Each row was made from one path, in order. Every step used is in the known rows, and no mark comes twice. Write each row's path.
Known rows:
tuva fubigu sasobis: 2.0 -4.3 -15.7 -4.6 -41.3 -1.0 -20.9 -12.1 -41.4 16.4 16.0 -10.6 2.2 24.8 33.3 17.4 -16.3 59.0 -18.4 30.3 5.8 -19.4 7.9 -16.6 -25.8 -29.0 -20.5 6.8 27.8
terur sasobis fubigu tuva: -14.5 -11.4 -24.4 -15.0 -2.4 7.8 -14.6 -11.8 -29.7 21.2 -6.6 10.3 19.3 0.6 10.2 12.2 -31.0 17.9 7.2 9.3 -5.4 -24.1 14.4 -8.4 -13.2 -27.4 -5.0 17.8 27.4
tuva fubigu sasobis terur sune: -10.2 -22.4 -29.1 -19.0 -41.8 -1.5 -12.3 -2.1 -38.4 13.1 25.0 -13.9 -2.4 19.1 26.5 6.7 -25.1 48.5 -4.3 35.4 21.9 -22.1 5.6 -19.5 -18.6 -21.1 -26.7 11.6 38.8
nazaben fubigu: -7.3 -5.0 -5.7 3.1 -7.2 -3.6 -14.7 -5.0 -26.7 33.7 -8.0 -7.8 -16.9 13.3 -9.3 -2.6 3.3 25.6 -57.0 25.8 -6.0 -7.3 5.6 -8.7 -8.6 -9.9 3.8 11.0 32.7
buzem terur sune: -3.4 -18.2 -16.3 -57.5 -24.7 -13.6 -43.8 33.2 -5.4 33.2 34.1 -25.1 46.6 13.2 -31.3 -17.2 12.5 46.3 1.5 50.0 3.1 -12.4 9.4 -7.6 28.1 -16.4 -5.3 16.2 28.8
tudin muret fubigu: -19.2 20.4 18.5 -2.1 -21.3 -16.9 -17.1 19.8 -21.7 25.6 5.7 -7.7 -3.7 25.2 -22.7 -29.4 3.8 12.6 -78.9 29.5 -4.6 -0.5 10.8 -3.8 -31.1 -19.2 10.2 -21.6 11.9
muret fubigu buzem: -24.6 6.5 11.0 -5.6 -9.3 -12.0 -26.0 5.5 -20.3 52.7 13.1 -6.9 -4.3 18.0 2.7 -13.5 -17.5 34.1 -43.6 30.7 -11.5 -9.6 -21.4 -14.7 -19.9 -9.8 11.0 -13.3 9.2
muret fubigu: -22.1 9.4 -0.8 -16.1 -12.5 -0.9 -26.2 -7.5 -20.0 26.5 5.5 -4.9 -9.2 11.5 -11.7 -23.2 -6.5 25.5 -42.6 20.8 -0.5 -10.0 -0.9 -4.7 -27.2 -6.7 -1.2 -14.3 12.0
tudin tuva: -18.2 -10.6 13.9 -24.6 -11.1 0.5 -47.2 27.7 -17.1 7.7 11.1 19.7 27.4 5.0 -1.3 -2.9 34.3 35.4 -29.4 12.7 -33.2 4.9 13.6 10.3 -19.2 -32.4 8.7 0.5 12.8
terur sasobis: -8.6 -7.7 -11.0 -5.8 -4.3 11.8 -33.0 -0.3 -29.0 18.2 4.8 6.2 35.0 32.4 -4.6 13.0 -14.9 18.6 -0.2 24.8 -5.4 -26.6 9.8 16.0 -12.8 -19.5 0.3 18.0 44.6
nazaben fubigu buzem: -10.4 -8.2 5.6 16.6 -3.5 -15.8 -14.0 8.5 -26.9 60.0 -0.5 -11.5 -13.3 18.7 3.9 6.3 -9.1 32.9 -60.9 37.0 -16.8 -8.0 -13.8 -19.4 -0.2 -12.6 18.0 11.9 28.9
sasobis fubigu buzem: -26.5 -9.1 12.7 -20.2 -14.7 -4.5 -15.6 1.4 -30.7 69.0 6.9 -2.1 4.6 1.5 12.6 -6.1 -18.4 54.0 -30.9 31.9 -22.2 -6.9 -22.9 -12.6 -12.5 -16.5 24.9 -5.1 -9.6
terur buzem: -24.9 -12.6 13.0 -31.5 -23.8 -13.0 -62.3 -3.3 -12.3 33.2 13.5 17.9 34.5 4.5 -12.3 10.5 24.4 29.5 -54.0 40.6 -14.1 -22.2 -6.8 1.7 3.6 13.7 32.1 -0.8 22.5
muret fubigu nazaben tudin tuva: -32.0 18.4 -18.0 -25.9 8.3 -6.6 -49.7 -0.9 4.8 18.5 -17.3 -9.6 -11.9 -10.3 3.9 -28.3 -11.4 24.6 -22.7 28.0 -22.1 17.1 0.7 -9.6 -30.3 -23.3 -5.2 -20.8 -13.0
nazaben tudin tuva fubigu buzem: -22.5 6.3 18.2 -24.2 -6.2 4.7 -38.1 8.9 -20.2 20.9 4.7 -8.2 -5.1 22.4 9.3 13.0 4.5 55.7 -21.8 48.6 -33.4 8.8 8.6 -8.0 -25.0 -45.9 10.5 -16.2 17.3
nazaben fubigu buzem terur sune: 1.3 -12.9 -9.2 -4.1 -7.4 -19.9 -18.7 24.8 -15.3 64.7 11.9 -29.1 0.3 20.4 -11.6 -3.0 -3.6 44.0 -38.3 57.6 -14.1 -4.1 -8.0 -27.1 22.9 -12.1 9.1 21.2 32.1
sasobis fubigu sune terur: -21.5 2.0 -24.1 -36.1 -8.6 4.3 -15.8 -20.7 -17.1 25.6 -11.7 15.7 0.4 -17.9 8.2 -39.8 -2.9 47.3 -31.1 26.8 -12.5 18.5 9.4 -3.5 -13.1 -4.9 0.7 2.3 -14.7
tudin muret fubigu buzem terur sasobis: -5.4 23.6 13.8 6.4 -20.3 -19.9 -20.0 40.4 -21.0 41.7 11.2 -9.1 18.7 43.6 -15.7 -16.1 -16.3 13.8 -54.8 52.4 -10.4 -2.7 7.4 -13.0 -12.7 -21.4 10.3 -7.2 24.4
nazaben fubigu tuva: -9.7 -11.4 -18.7 -0.9 -8.2 -22.7 -10.8 0.5 -17.9 21.5 -7.3 -5.6 -19.1 -11.2 4.7 10.8 -5.0 7.2 -53.6 -0.7 0.3 -12.8 14.1 -31.2 -3.0 -23.8 -6.1 14.7 39.9
sasobis fubigu nazaben tudin tuva: -32.6 2.8 -17.3 -41.9 3.1 2.4 -40.2 -7.3 -6.3 33.3 -20.7 -4.8 -4.0 -29.2 12.3 -21.5 -9.6 45.4 -8.1 28.5 -31.4 17.6 -1.5 -9.2 -24.2 -32.3 7.4 -11.9 -32.3
fubigu nazaben: -25.7 -4.3 -20.5 -26.0 -5.9 -19.0 -59.0 19.1 -2.8 29.1 -0.4 -7.1 30.2 -20.6 20.3 -1.2 -17.1 20.8 -12.1 16.9 -1.7 -3.9 -7.3 -1.0 -3.0 -21.5 1.7 -0.7 -2.0
muret fubigu sasobis terur sune: -14.7 -13.4 -37.0 -29.5 -26.9 -5.8 -13.4 -19.3 -15.3 24.8 11.3 -4.5 -15.2 15.3 -3.9 -38.1 -11.7 29.5 -24.2 18.8 16.6 -15.4 -12.0 -22.4 -33.3 1.8 -20.3 1.9 23.5
sasobis terur buzem fubigu sune: -18.8 -19.2 -17.5 -53.3 -44.8 -4.5 -29.0 16.3 3.8 11.9 3.2 32.0 17.3 -18.5 -12.8 -6.4 7.5 11.2 -49.8 44.2 18.3 1.0 0.5 -1.5 -8.0 24.2 15.2 2.1 27.6
buzem fubigu nazaben tudin: -7.5 -7.4 -23.7 -43.2 -14.2 -19.7 -27.9 6.4 17.2 27.1 -23.1 -11.0 3.9 -13.8 1.1 -4.7 2.8 34.3 -20.5 41.0 -1.6 20.0 1.5 5.3 -30.2 -28.9 13.3 -19.7 -7.7
tuva fubigu sune terur: -14.0 8.0 -19.8 -7.1 -19.2 1.5 -23.4 0.0 -29.6 -1.0 5.8 3.2 6.3 1.3 26.5 -3.7 -15.9 47.7 -24.8 42.7 5.9 8.0 28.1 -0.7 -6.6 -21.0 -19.4 3.7 21.6
sune terur buzem fubigu nazaben tudin: -8.7 -19.4 -23.3 -44.0 -8.9 -41.2 -54.4 -23.1 12.7 11.7 -24.6 24.8 20.4 0.9 -3.4 -9.4 19.3 29.9 -50.2 39.0 -17.5 11.2 10.9 3.8 -16.5 6.7 40.1 -18.9 3.9
tuva fubigu nazaben tudin muret: -23.7 16.9 -7.5 -7.9 -15.2 -10.9 -37.4 15.5 -21.9 16.2 -1.9 -30.6 -4.4 2.1 22.8 10.0 -34.2 33.3 -23.2 53.5 1.3 2.9 16.6 -8.8 -15.0 -44.0 -6.6 -18.5 8.5
buzem fubigu sune terur sasobis: 8.7 -8.4 -35.4 -21.7 -14.5 -7.7 -6.3 -1.0 4.9 5.2 -19.7 21.5 18.0 4.2 0.1 -15.3 14.4 36.0 -25.7 39.6 -0.7 26.6 24.6 19.1 -23.0 -9.1 1.7 7.4 15.7

Write each row's path:
-12.5 -3.6 -14.2 -10.5 -1.6 20.5 -17.6 -15.0 -35.3 30.6 -5.8 6.2 19.4 17.6 -3.0 1.5 -21.4 30.3 1.8 28.7 -12.4 -20.7 7.6 13.1 -19.3 -16.8 1.2 14.2 20.8 => terur sasobis fubigu
-8.1 -25.7 -21.8 -32.1 -14.2 -44.5 -54.3 -11.2 8.1 13.8 -17.1 31.7 31.9 -4.9 2.6 -6.6 19.8 27.6 -51.1 31.4 -14.6 6.7 11.1 6.2 -9.9 10.3 37.6 -9.9 4.0 => sune terur buzem fubigu nazaben
-29.3 13.1 -20.4 -14.6 -1.6 -12.2 -44.4 3.8 -4.9 29.2 -7.5 -9.9 -1.0 -13.1 10.9 -23.0 -26.1 17.2 -25.9 19.3 -1.5 0.8 -6.8 -7.6 -19.0 -10.8 -6.5 -13.1 -7.1 => muret fubigu nazaben
7.6 4.7 -20.2 -39.1 -24.4 13.4 -31.8 16.8 -23.0 27.7 7.5 -1.7 43.9 22.1 -16.8 -2.2 -19.8 32.8 8.5 41.8 -1.7 -14.4 19.1 -7.7 6.7 -19.7 -8.3 21.2 26.9 => buzem terur sasobis fubigu
-3.2 -16.3 -22.1 -11.7 3.8 -10.6 -36.5 -16.9 -28.9 2.6 -5.8 25.6 35.4 35.5 1.4 -4.3 -9.2 16.7 -14.1 10.7 -8.0 -17.6 22.3 14.8 -16.0 -11.6 11.0 10.3 43.4 => sune terur sasobis
-13.2 -7.1 -39.9 -25.5 17.3 -5.9 -33.1 -35.7 -18.6 10.5 -30.6 13.8 14.4 13.2 10.6 -17.2 -27.8 25.6 -1.4 20.5 -15.4 -0.7 18.6 2.8 -22.3 -18.3 10.4 0.5 12.0 => sune terur sasobis fubigu nazaben tudin
-8.5 -36.4 -43.0 -46.1 -38.5 -10.4 -18.0 -9.7 -19.6 23.9 22.1 0.9 13.7 13.4 6.7 -18.6 -0.7 34.4 -7.3 16.9 18.1 -22.0 -13.9 -22.1 -20.0 -6.8 -13.9 19.8 36.2 => fubigu sasobis terur sune
-15.0 -22.6 -5.3 -32.7 -13.3 -30.6 -59.6 -19.6 -13.0 13.5 2.0 35.1 36.6 13.3 -7.5 -7.1 21.2 24.4 -59.0 21.3 -16.8 -11.5 9.7 2.7 -2.9 13.2 35.6 -5.2 24.7 => sune terur buzem
3.4 -3.1 -0.1 -20.6 -20.9 -10.8 -40.4 40.5 -19.6 52.5 22.9 -3.3 55.3 35.9 1.1 17.9 -24.0 36.0 -3.6 48.6 -9.3 -18.6 -6.5 -16.1 17.3 -21.4 10.1 18.5 37.5 => fubigu buzem terur sasobis
0.7 -0.9 -16.4 -34.5 -29.9 -3.9 -8.5 13.4 7.4 21.1 -6.9 6.5 11.6 -11.8 -3.7 -15.0 23.1 45.8 -36.0 45.3 3.0 26.1 10.6 11.3 -21.6 -12.6 -1.1 1.2 1.2 => buzem fubigu sune
-21.8 -26.7 -20.1 -49.5 -40.6 -19.1 -45.3 21.0 5.4 16.9 0.2 28.4 22.3 -22.2 -3.5 1.5 -4.8 4.6 -42.3 34.9 16.5 -6.7 -5.1 -2.8 -8.1 17.6 23.4 -5.0 21.8 => sasobis terur buzem fubigu nazaben
-5.9 -13.8 -25.6 -14.9 5.6 -2.8 -24.0 -28.4 -32.9 11.1 -15.2 27.3 22.8 23.7 4.7 -13.1 -14.3 27.1 -14.0 12.4 -14.1 -10.2 20.4 10.1 -19.8 -12.3 13.3 7.4 24.9 => sune terur sasobis fubigu
-4.8 19.3 1.6 -1.1 -31.6 -21.4 -11.9 3.2 -21.5 27.2 4.2 -5.9 -6.2 32.9 -8.1 -32.4 6.4 23.1 -73.6 25.3 -5.0 -2.0 2.9 -17.1 -42.9 -17.7 -2.4 -15.1 9.0 => tudin muret fubigu sasobis
9.6 -29.8 -22.2 -35.1 -29.3 -40.3 -39.0 -30.7 -3.1 12.4 -11.9 38.2 27.5 19.3 1.4 -8.5 34.5 39.3 -60.0 25.1 -13.2 -1.6 9.1 -1.4 -25.3 14.6 31.4 -4.8 17.8 => sune terur buzem fubigu sasobis
-11.8 -18.8 -6.3 -32.0 -26.8 -30.1 -56.7 6.1 14.2 32.5 -9.9 15.1 31.1 -17.6 -1.3 9.1 21.6 31.0 -46.5 50.8 -11.5 1.5 -5.9 7.5 -3.8 10.1 32.3 -7.5 -5.3 => terur buzem fubigu nazaben
-14.3 -8.0 -4.2 -2.6 1.5 11.8 -16.7 -6.1 -36.5 53.1 0.4 3.5 22.2 22.9 9.0 9.1 -32.6 37.7 2.1 36.8 -18.3 -20.3 -8.0 3.4 -12.6 -18.6 12.8 15.2 17.4 => terur sasobis fubigu buzem
-23.7 1.4 -20.3 -37.9 -9.6 -0.1 -26.7 -27.1 -13.8 27.6 -13.3 24.3 8.2 -21.1 5.1 -34.3 7.4 47.6 -43.2 37.9 -20.2 15.9 5.5 -3.8 -4.4 10.8 11.5 4.1 -16.0 => sasobis fubigu sune terur buzem
-3.8 -14.2 -21.4 -28.7 -21.9 -25.0 -29.0 20.1 10.1 25.4 -13.5 -2.5 19.9 -17.4 10.0 -1.5 2.4 32.0 -23.1 31.5 2.2 12.4 2.4 10.1 -22.5 -22.1 10.7 -10.2 -8.1 => buzem fubigu nazaben
-3.9 -10.9 -25.3 -15.7 -51.2 3.8 -14.4 -2.9 -43.9 6.5 17.7 0.5 -1.6 20.0 32.2 14.1 -29.6 39.7 -17.5 24.0 23.4 -21.4 8.4 -22.2 -27.0 -21.8 -24.7 6.8 39.3 => tuva fubigu sasobis terur
-1.8 -26.0 -16.6 -36.9 -34.2 -32.3 -9.9 14.6 3.5 12.4 -2.2 8.9 12.5 -15.6 5.1 11.9 12.9 21.9 -32.7 4.7 9.4 -2.4 16.4 -9.9 -24.6 -31.0 8.2 -7.4 17.6 => buzem fubigu tuva
-13.7 29.3 14.3 -33.8 -16.5 -14.6 -24.8 17.1 -7.0 41.0 1.8 -27.9 -8.0 35.3 -30.4 -26.5 -7.1 26.2 -62.2 58.6 -12.8 7.6 1.3 -26.1 -22.1 -28.1 16.9 -25.1 13.9 => nazaben tudin muret fubigu buzem terur
-15.3 7.4 -24.2 -11.2 -0.1 30.8 -13.2 -12.0 -25.5 29.2 -10.9 6.1 16.7 4.6 4.6 -10.6 -21.3 35.4 4.2 40.4 -10.3 -1.5 9.3 10.4 -13.1 -12.9 -11.2 22.4 12.7 => terur sasobis fubigu sune
-17.8 0.9 -21.7 -34.7 -11.4 -14.8 -48.6 -12.6 -0.5 10.0 -2.3 28.2 31.5 -10.2 1.8 -24.3 22.5 31.1 -49.2 38.2 -12.0 14.2 10.5 2.0 4.1 16.6 10.1 10.7 13.1 => fubigu sune terur buzem
-33.0 19.2 -22.2 -27.6 5.2 -9.6 -44.1 -11.0 2.8 28.4 -16.2 -18.7 -16.3 -7.8 1.3 -29.3 -25.9 19.2 -22.8 31.0 -4.1 3.9 -7.6 -14.9 -26.6 -16.5 -4.7 -21.2 -8.0 => muret fubigu nazaben tudin
-31.9 -38.0 -18.7 -50.2 -20.7 -3.5 -25.7 20.5 -18.1 21.8 29.0 -3.6 15.1 -1.8 -18.1 -19.6 -8.4 15.4 -9.5 27.0 22.2 -20.4 -6.8 -0.1 1.0 -3.4 2.9 6.5 42.5 => sasobis terur sune
-6.6 10.2 3.3 -26.7 -6.8 12.7 -38.6 19.9 -18.6 17.0 3.9 -9.0 12.4 33.9 1.9 17.7 -6.5 51.4 -0.6 62.3 -31.1 8.3 20.8 -11.1 -12.3 -47.2 1.2 0.0 30.5 => nazaben tudin tuva fubigu buzem terur sasobis
-4.7 2.4 10.8 -10.4 -37.7 -11.1 -32.2 39.1 -36.6 40.2 32.9 -18.2 24.6 24.3 21.4 26.7 -31.7 55.1 -17.0 58.9 1.5 -16.1 2.5 -22.1 11.1 -33.2 -1.3 2.3 28.9 => tuva fubigu buzem terur
-23.3 5.5 -14.6 -40.8 -16.4 -8.7 -10.1 -13.3 -9.6 24.0 -0.5 -25.1 -27.9 28.9 -27.7 -43.1 0.2 23.2 -49.3 46.9 3.3 0.3 -2.2 -22.3 -40.5 -19.6 1.4 -21.7 22.6 => nazaben tudin muret fubigu sasobis terur sune
-20.5 19.3 -26.0 -20.4 -3.7 -4.7 -22.7 -16.3 -6.1 11.3 -7.3 10.3 -6.9 -0.4 -0.2 -46.1 -2.6 27.2 -43.7 24.7 -3.6 17.2 11.6 -4.9 -20.2 1.9 -12.4 -5.7 5.8 => muret fubigu sune terur
-20.6 15.8 16.4 -34.6 -12.4 -7.9 -26.5 3.3 -13.5 26.8 -2.4 -18.8 -2.1 27.3 -27.0 -18.8 10.3 24.8 -59.5 41.7 -10.5 0.3 6.7 -5.5 -30.0 -32.1 20.5 -23.2 19.5 => nazaben tudin muret
5.1 0.3 -28.1 -42.5 -26.8 2.2 -28.9 20.4 -18.1 19.5 6.6 1.6 42.8 7.8 -7.4 4.7 -25.1 21.3 11.0 24.4 3.0 -17.1 25.3 -22.7 11.8 -25.5 -13.8 24.7 32.1 => buzem terur sasobis fubigu tuva
-9.7 12.2 -22.1 0.5 -2.8 7.3 -11.2 -3.1 -12.7 28.9 -12.5 -9.3 -18.3 -3.6 -2.5 -16.3 5.5 29.3 -55.9 39.6 -4.7 15.4 10.1 -10.8 -0.1 -5.5 -11.9 22.8 20.6 => nazaben fubigu sune
-3.2 -1.9 8.4 -34.5 -31.4 -21.4 -43.6 46.0 -16.2 58.5 30.0 -5.7 46.7 22.2 1.2 6.9 -11.0 42.3 -24.0 44.9 -7.8 -12.7 -13.0 -22.8 17.7 -19.0 17.7 8.2 24.6 => fubigu buzem terur
-15.6 -15.3 -1.8 -42.0 -18.9 -9.7 -21.7 16.0 -19.5 72.0 19.8 -18.0 19.6 2.2 -5.0 -15.9 -11.2 63.1 -9.4 53.9 -17.6 -5.2 -17.2 -22.4 13.9 -16.6 17.8 6.3 -6.0 => sasobis fubigu buzem terur sune
-8.3 5.8 -37.7 -18.2 0.9 3.4 -29.8 -8.7 -11.4 0.6 -6.0 23.7 32.2 7.4 9.7 -20.5 -1.4 24.6 -14.6 28.8 -6.0 11.5 22.3 10.5 -4.9 -4.8 -10.9 23.2 27.4 => fubigu sune terur sasobis
-14.2 4.2 -5.5 -6.5 -12.8 3.3 -36.9 19.2 -24.4 -14.4 3.8 21.8 15.0 -0.2 26.4 -3.3 18.0 49.0 -23.6 32.5 -29.2 27.7 36.6 6.1 -14.5 -32.5 -13.3 3.5 12.4 => tudin tuva fubigu sune terur
-16.7 7.6 3.2 -6.8 -17.5 13.9 -36.3 30.6 -24.1 -5.2 10.2 12.9 13.3 -4.3 21.8 3.8 16.9 51.2 -19.8 40.9 -24.4 23.7 27.8 5.3 -12.9 -35.9 -17.9 6.7 10.4 => tudin tuva fubigu sune
-24.0 -21.5 -22.3 -60.4 -35.8 -15.7 -42.5 10.8 10.0 17.3 -9.4 19.8 10.7 -19.6 -10.2 -2.9 -6.5 6.3 -40.6 43.1 14.6 -3.0 -3.2 -5.5 -15.2 12.9 24.4 -11.2 20.6 => sasobis terur buzem fubigu nazaben tudin
8.0 -40.2 -39.8 -45.9 -47.0 -20.4 2.5 -2.3 -0.6 21.6 5.7 2.5 6.0 9.4 -1.7 -13.3 14.9 42.9 -20.0 30.0 18.1 -1.5 -4.4 -5.5 -37.5 -9.9 -0.4 6.3 21.5 => buzem fubigu sasobis terur sune
19.1 -20.0 -23.3 -32.8 -44.6 -19.6 -5.2 -10.3 -2.8 25.4 -5.6 5.2 12.3 17.6 4.7 -2.2 24.5 51.3 -34.3 23.0 3.2 2.2 1.0 -1.1 -45.1 -18.3 3.2 0.9 9.2 => buzem fubigu sasobis
-14.1 -1.3 -26.8 -29.8 -38.6 -7.1 -28.6 -22.3 -16.0 21.7 4.1 16.0 -8.8 13.5 0.5 -25.0 -8.4 19.5 -47.1 18.3 10.3 -18.1 -11.3 -28.1 -35.9 17.1 -6.8 -1.5 22.4 => muret fubigu sasobis terur buzem
-18.5 15.8 -9.9 -7.5 -25.6 13.8 -23.1 11.0 -29.1 11.2 13.5 -10.3 4.5 -2.9 23.7 7.0 -17.4 49.5 -20.2 50.2 8.0 5.8 18.8 -3.2 -2.2 -22.4 -25.8 5.9 21.6 => tuva fubigu sune
5.3 -12.2 -36.7 -8.4 -29.2 -5.3 -3.7 -15.9 -26.3 26.1 -8.0 2.2 -24.8 16.2 7.2 -9.4 -9.3 20.8 -53.1 13.5 11.1 -11.3 -1.0 -31.5 -24.5 -2.0 -13.1 23.4 43.9 => nazaben fubigu sasobis terur
